Each row was made from one small tree. The marks that hang from a mark follow it in brackets, in the order of their numbers. Every link used is in the known rows. Write each row's tree.
Known rows
j_848(j_759(j_668)): [-0.20 -2.51  2.70 -0.45  3.26  3.90 -0.09  3.22  0.35 -2.62 -0.84 -0.69
 -4.55 -0.29 -4.60  2.73 -2.67 -4.55 -0.09  0.21]
j_848(j_488 j_759(j_132 j_668 j_697 j_940)): [-0.80 -0.96  0.09 -3.94  0.53 -1.30  4.52  1.82 -1.21 -4.54  0.56  1.42
 -1.90 -0.19 -0.28 -4.35  1.12 -1.69  0.75  0.89]
j_458(j_759(j_127 j_668 j_697 j_848 j_976)): [-1.83 -1.97 -3.05  1.03 -5.62 -3.89 -0.29 -2.34 -0.37  5.83 -0.50  2.54
  1.86  0.59  2.71 -3.29 -0.05  0.15 -0.10  0.19]
j_848(j_488 j_759(j_458 j_668 j_697 j_976)): [-0.16 -1.82 -1.31 -2.54 -2.20 -3.16  0.52  2.64 -2.42  1.24 -0.91  0.13
 -2.35  0.69 -0.17 -4.06  3.09 -0.19 -3.96 -0.11]
j_668(j_759(j_127 j_132 j_458 j_940)): [ 2.69  5.06 -2.21  0.16  1.05 -0.09 -0.29 -1.85  2.46  0.80 -1.59  6.59
  1.57 -1.87  1.17 -1.67 -1.11  1.64  1.13 -0.41]
j_848(j_759(j_132 j_347 j_668 j_940)): [ 0.26 -2.00  2.17 -1.55  4.20  1.29  2.40  1.81 -0.97 -3.68 -0.55  1.87
  0.22 -0.25  0.06 -3.41  1.13 -1.24  1.71  1.90]
j_848(j_488 j_759(j_458)): [ 0.51  1.51  1.15 -2.24  4.68  2.14 -1.30  3.35 -2.47 -2.00 -0.50 -5.02
 -3.65  0.30 -4.27  3.97  0.11 -1.56 -2.48 -0.40]
j_759(j_132 j_458 j_668 j_697 j_976): [ 1.94 -1.38 -0.91  0.08 -5.27 -2.09  1.69 -2.06  0.92 -0.03 -0.23  3.94
  0.32 -0.34  5.12 -4.81 -0.50  4.49 -1.28 -0.11]
j_940(j_759(j_127 j_132 j_697 j_848)): [ 0.42  3.90 -3.25  0.13 -3.46 -0.97 -1.81 -2.75  3.12 -1.44  1.96  1.65
  3.21 -0.84  3.50  1.33  0.90  2.31  2.13 -0.49]
j_940(j_759(j_132 j_697 j_848 j_976)): [ 0.66 -0.33 -3.03 -0.24 -1.65 -0.62 -0.97 -1.81  1.61 -1.51  1.11 -0.88
  3.77  0.96  4.27 -0.27 -0.96  3.96  0.60  0.41]
j_458(j_759(j_668 j_697)): [-0.72 -0.50  2.91  1.61 -3.21  2.58  1.83 -0.46  0.50  1.28  0.51 -0.54
 -2.84  0.13 -1.38 -0.03 -4.44 -0.77  1.38 -1.72]
j_759(j_132 j_458): [ 2.74  2.44  1.70  0.35  1.48  3.15 -0.25 -1.30  1.12 -3.23 -0.03 -1.11
 -0.68 -0.66  0.95  3.33 -3.36  3.03  0.11 -0.28]
j_940(j_759): [ 1.30  1.41  3.16  1.46  2.02  6.63 -2.03  0.62  2.32 -4.37  0.91 -3.84
 -1.78  0.59 -3.23  6.43 -5.50 -1.17  0.42 -1.37]
j_759(j_132 j_347 j_458 j_697): [ 1.72  3.23  0.21  0.76 -2.16 -1.03 -0.09 -1.43  1.06 -0.88  0.51  0.46
  0.62 -0.91  3.74 -0.78  2.49  4.40  1.27 -1.78]
j_996(j_759): [-0.53 -3.65  2.64  0.67  3.42  4.46  0.60  0.12  1.37 -1.50  0.71 -4.06
 -2.96  0.49 -5.68  5.82 -5.06 -3.90 -0.81  0.46]
j_848(j_759(j_458 j_668 j_697)): [ 0.49 -0.81 -0.71 -0.74 -0.72 -0.55  0.01  1.42  0.06 -0.08 -0.67  2.48
 -3.10 -0.35 -1.49 -0.83  0.63 -0.82 -1.53 -2.07]
j_848(j_488 j_759(j_458 j_940)): [ 0.48  1.27  0.33 -2.68  5.97  0.60  0.52  1.96 -3.34 -2.64 -0.90 -2.51
 -1.43  1.15 -3.91  2.47 -0.26 -1.60 -2.47 -0.68]
j_940(j_759(j_458 j_668 j_848 j_976)): [ 0.72  0.54 -0.92  0.79 -0.21  0.80 -2.20 -0.57 -1.39  1.67  0.09 -0.50
  2.32  1.45  1.87  0.04 -2.74  4.25 -2.17  1.39]
j_759(j_347 j_940): [ 0.08  0.29  2.66  1.44  4.19  2.04  0.62  0.07 -0.23 -3.27 -0.61 -1.54
  0.00  0.09 -2.44  3.87 -2.03 -1.84  1.71 -1.35]
j_759(j_347 j_458 j_848(j_488)): [-1.59  5.66  0.49 -0.38  3.41 -0.70 -1.79  1.87 -4.75  1.62  0.26 -6.78
 -0.58 -0.28 -0.86  4.32  2.12  2.12  0.27  0.58]
j_458(j_759): [ 0.51 -0.24  3.93  1.73  2.45  5.99 -0.38 -0.02  0.31 -0.74 -0.04 -4.97
 -2.07  0.72 -3.54  5.45 -6.55 -1.39  0.99 -1.26]
j_458(j_759(j_347 j_848)): [-1.93  2.05  1.86  1.50  3.92  2.89 -1.63  0.63 -2.70  2.78  0.05 -6.51
  1.00  0.55 -1.50  4.52 -1.96  0.39  2.70  0.30]
j_996(j_759(j_127 j_132 j_668 j_976)): [ 0.15 -6.58 -0.12 -0.33 -3.29 -0.09  1.62 -1.97  2.41  0.92  0.59  3.36
  0.24  0.15  1.20 -3.96 -1.08 -1.41 -1.43  3.80]

Which tree is each row?
[ 0.05 -1.97  0.31 -1.51  0.41 -1.91  3.13  1.06 -0.11 -2.91 -0.17  4.39
  0.64 -0.63  1.69 -5.50  3.33 -0.77  2.07  0.27]
j_848(j_759(j_132 j_347 j_668 j_697 j_940))
[-0.79  1.35  0.63  2.16 -4.05 -0.50 -1.47 -1.26  1.51  2.96  0.26 -0.12
  0.56 -0.31  0.48  0.03  1.81 -1.26  1.76 -2.61]
j_458(j_759(j_127 j_347 j_697))
[-2.41 -5.11 -3.02  0.22  0.18 -3.94  0.33 -0.62 -0.61  4.12  0.03 -2.34
  2.44  1.29 -0.26 -0.45  2.72 -0.86 -0.85  1.05]
j_996(j_759(j_347 j_697 j_848 j_976))
[-0.33  2.50  0.86  1.89 -6.39  0.03 -1.54  0.16  2.87  0.41  1.31  3.63
 -0.28 -1.02  1.69 -2.30  2.99 -0.64  1.35 -1.74]
j_940(j_759(j_127 j_347 j_668 j_697))
[ 1.00 -3.09  0.49  0.27 -3.79 -0.12  0.57 -1.72  2.38 -1.06 -0.16  3.89
 -0.10 -0.92  3.03 -2.58 -1.32 -0.09  0.02  2.00]
j_759(j_127 j_132 j_668 j_976)
[ 0.06  2.72 -1.36  1.33 -4.95 -4.89  0.94 -2.36  0.22  2.12 -0.34  7.72
  1.59 -0.96  3.09 -4.22  3.85  0.98  0.26 -2.51]
j_759(j_127 j_347 j_458 j_668 j_697 j_940)
[-0.30  1.36  0.94 -2.67  1.71  0.16 -1.09  3.18 -0.47 -2.51  0.53 -2.45
 -1.18 -1.06 -0.17 -0.56  5.62 -2.77  0.79  1.78]
j_848(j_488 j_759(j_127 j_132 j_347))
[-2.70  2.63 -2.92 -0.58  0.41 -3.59 -1.13  3.49 -2.03  5.31 -1.55 -2.99
  0.09 -0.78 -0.61 -1.52  4.36 -0.43  1.48  0.59]
j_668(j_759(j_347 j_697 j_848(j_488) j_976))
[-0.07 -2.51  2.83  0.09  2.80  3.39  1.19  0.25  1.42 -1.57  1.13 -3.47
 -0.29  0.13 -1.25  1.55 -0.94 -0.72  0.90  2.35]
j_996(j_759(j_132 j_347))
[ 1.60  4.13 -2.03  0.99  1.34 -0.89  0.54 -0.47  1.43  1.56 -1.88  4.52
 -0.23 -1.05 -1.85 -0.17 -2.12  0.54  0.70 -3.62]
j_668(j_759(j_458 j_697 j_940))
[ 0.73 -4.31 -4.99  0.23 -3.25 -5.97  1.15 -4.78  1.51  3.13 -0.21  6.21
  3.68  1.64  1.23 -3.21  1.35 -0.29 -4.09 -1.48]
j_996(j_759(j_127 j_458 j_697 j_940 j_976))
[-0.34 -0.73 -3.26  0.38 -2.86 -4.36 -0.07 -1.63 -1.43  3.60 -0.89  2.17
  0.93  0.27  2.56 -1.62  0.08  3.32 -1.63 -0.55]
j_759(j_458 j_668 j_697 j_848 j_976)
[-0.81  3.13  1.29  1.37  3.51  3.33 -3.27  1.47 -0.32 -1.06  1.05 -5.28
  1.26  0.37 -1.08  5.41 -0.92  0.79  1.92  0.19]
j_940(j_759(j_347 j_848))
[ 1.04  2.04  2.71  0.75 -4.26  2.30  0.59  0.22  2.15 -2.75  1.94  0.89
  0.30 -0.67  3.34 -3.08  1.17  2.69  2.52 -0.09]
j_940(j_759(j_132 j_347 j_668 j_697))
[ 0.43 -3.14  1.24  1.33  3.25 -0.22  0.47 -0.41 -0.42 -1.61 -1.29 -0.78
  1.63  1.34 -0.27  1.12 -1.23 -1.18 -0.27 -0.63]
j_759(j_347 j_940 j_976)
[-1.35  1.81 -2.54 -0.95 -2.42 -4.11 -1.12 -0.19 -3.33  3.94 -0.23  0.20
  0.01 -0.10  1.69 -1.19  2.00  1.51 -2.56  2.18]
j_759(j_127 j_458 j_668 j_848(j_488) j_976)
[-3.11 -3.33 -2.83 -1.62  0.99 -2.56 -0.72 -0.21 -1.80  3.16  0.69 -4.02
  0.63  1.14 -2.61  2.21  0.95 -3.35 -2.60  3.38]
j_996(j_759(j_127 j_848(j_488) j_976))
[ 2.05  1.02  1.00 -1.12  3.52  1.64 -1.57  1.95 -0.48 -1.92 -0.58 -1.43
  0.21 -0.27  0.84  0.19  2.43  1.78 -0.18  0.26]
j_848(j_759(j_132 j_347 j_458))
[-1.66 -3.01  1.17  0.71  0.08 -0.63  2.07 -1.16  0.16  1.52  0.46  3.65
  0.54  0.05 -2.18 -2.18  0.63 -4.21 -0.03  1.52]
j_996(j_759(j_127 j_347 j_668 j_940))
